Known rows, with every step that occurs:
keru/pigori/rutol: -15.5,-1.8,-7.4,10.8,-18.9,30.6,71.2,45.2,9.5,-34.2,-6.1,45.1,-6.8,14.7,-29.0,-3.1
povuz/pigori: -6.0,-20.0,30.1,-49.6,-44.8,21.5,82.3,25.0,51.9,-0.4,-28.3,9.5,-2.2,-1.9,-16.1,19.3
kotuf/pidelip/suzomet/pigori: 20.0,-2.5,35.7,-49.6,8.4,10.0,44.3,-9.1,-14.9,2.4,-9.8,29.4,-22.8,0.3,3.7,29.6
pigori/suzomet/kotuf: 36.7,-21.8,13.2,-41.4,16.9,-71.1,15.1,-26.1,10.1,3.1,-8.9,-4.3,38.2,-1.5,2.7,14.5
keru/pigori: 12.3,-35.9,-14.2,-21.5,-7.6,17.1,63.6,4.6,13.3,-39.6,-6.5,29.3,2.5,-6.4,2.7,-51.2
rutol/keru/pigori/suzomet/kotuf/pidelip: 23.7,-9.9,10.1,-49.1,38.7,20.2,37.6,-24.9,-21.6,-20.4,9.5,-4.4,14.4,16.3,-0.4,-2.9
pigori/suzomet: 16.0,6.4,-13.8,-15.3,-0.8,-32.0,9.4,-14.9,40.2,14.4,-13.1,23.6,19.1,14.3,1.5,-2.9
kotuf/pidelip/pigori/povuz: -26.5,-21.8,7.3,-16.9,-26.7,-2.3,19.1,-22.1,64.3,-1.2,2.2,56.7,-23.5,10.8,15.8,59.7
povuz/pigori/pidelip/suzomet/kotuf: 46.0,-21.9,31.1,-62.8,15.2,-59.8,41.6,-45.5,-2.3,2.4,-10.1,-5.5,29.8,-7.4,16.8,26.3
suzomet/kotuf: 21.9,-26.0,32.7,-39.0,2.6,-54.8,43.9,-6.5,5.4,-11.0,-5.7,0.6,32.0,-11.8,-14.3,-2.5
suzomet/kotuf/pidelip: 4.9,-12.3,30.3,-50.9,21.6,26.4,65.4,-11.0,-12.8,-12.8,8.4,-0.4,7.1,8.4,-15.6,3.3
rutol/keru/pigori/pidelip: -8.9,0.4,-26.0,-9.5,7.5,-0.1,17.3,-12.4,20.1,-28.0,3.4,28.4,8.1,19.4,29.8,-68.6
rutol/keru: -1.9,34.5,30.0,8.4,-19.7,-24.7,14.1,16.7,13.5,-21.1,-2.0,31.0,24.7,8.7,-36.4,-57.3
povuz/pigori/rutol: -29.1,9.9,23.4,-8.0,-44.3,33.2,85.4,60.6,36.4,-6.8,-23.0,31.1,-9.8,17.6,-42.2,45.7
pidelip/pigori: 8.3,4.8,20.6,-29.9,-8.7,-16.9,18.4,-13.6,46.5,-9.3,-13.7,57.6,-5.7,-7.4,-14.2,30.1
kotuf/suzomet/pigori: 3.8,-13.7,19.3,-46.9,4.1,31.6,37.0,0.1,-4.8,0.7,-16.4,28.1,-11.0,9.2,-24.6,10.3
kotuf/suzomet/pigori/povuz: -25.3,-38.4,4.9,-18.7,-30.0,-1.9,22.8,-8.2,41.2,7.9,-7.4,42.5,-18.5,13.8,8.3,39.0

Rows:
15.4,-7.7,-3.0,-41.2,-16.0,-11.2,33.1,-5.8,53.6,17.1,-26.1,8.9,11.0,13.7,5.8,30.7	povuz/pigori/suzomet
-18.3,50.7,28.3,29.5,-24.1,-9.2,22.8,42.6,7.1,-24.5,-1.8,40.9,16.9,21.2,-53.1,-28.3	pigori/rutol/keru
24.4,-6.6,34.0,-39.9,-4.8,-23.3,35.8,-5.9,-2.7,4.3,-17.3,35.3,-14.2,-7.8,2.4,22.1	pidelip/suzomet/pigori
54.2,-15.5,21.5,-46.5,28.5,-66.5,23.4,-50.1,-21.3,-16.8,0.6,0.2,36.6,-7.2,17.8,-8.5	rutol/keru/pigori/pidelip/suzomet/kotuf
-18.6,39.6,35.3,10.1,-34.5,5.8,39.7,49.5,15.2,-21.8,-10.9,31.2,12.1,20.7,-49.6,-5.8	povuz/pigori/rutol/keru
52.3,-27.1,16.6,-54.2,27.2,-61.2,34.6,-52.4,-14.8,-11.5,-1.9,1.4,30.8,-9.1,22.4,2.2	keru/pigori/pidelip/suzomet/kotuf
-22.2,13.6,16.2,-6.5,-10.1,41.4,53.9,41.1,-3.7,-5.9,-14.1,44.6,-16.2,25.2,-48.1,39.9	kotuf/suzomet/pigori/rutol
-17.2,-1.1,-9.2,-36.5,14.0,16.3,15.8,-18.7,14.4,9.0,-7.0,27.9,-9.4,26.0,17.0,-10.9	kotuf/suzomet/pigori/pidelip
-24.4,-4.8,-1.8,-38.1,-20.5,10.2,49.3,-1.1,54.9,8.6,-16.2,15.5,-3.5,19.3,23.8,-5.5	povuz/pigori/pidelip
15.3,-15.7,20.9,-65.1,25.0,26.7,56.0,-19.4,-1.7,-2.2,-0.6,-11.0,7.9,15.5,-2.1,32.0	povuz/pigori/suzomet/kotuf/pidelip
-16.5,-31.0,13.5,-26.8,-16.8,-18.3,16.3,-29.6,55.2,-1.9,3.5,47.0,-15.6,6.8,18.6,67.8	suzomet/kotuf/pidelip/pigori/povuz
-3.7,46.4,37.2,14.9,-15.3,-15.6,16.0,35.6,-10.1,-19.1,-5.9,42.8,6.1,16.5,-41.1,-4.5	pidelip/suzomet/pigori/rutol/keru
-26.4,-0.1,-3.9,-23.4,-0.3,-12.3,16.3,0.0,30.0,7.1,-6.7,31.5,-14.1,16.7,31.2,-15.5	suzomet/pigori/pidelip
29.1,7.5,15.2,-46.3,-4.1,-15.9,46.2,-44.5,21.3,13.2,-16.5,21.7,5.8,7.2,22.0,14.3	povuz/pigori/pidelip/suzomet
15.2,-9.2,15.8,-51.5,32.3,15.5,44.7,-23.9,-9.0,-3.5,6.7,-3.9,11.6,16.0,-3.5,16.1	pigori/suzomet/kotuf/pidelip
45.5,-14.0,27.0,-50.1,22.4,-70.3,30.7,-50.2,-7.7,1.0,-3.9,1.8,33.7,-6.4,14.2,10.1	pigori/pidelip/suzomet/kotuf
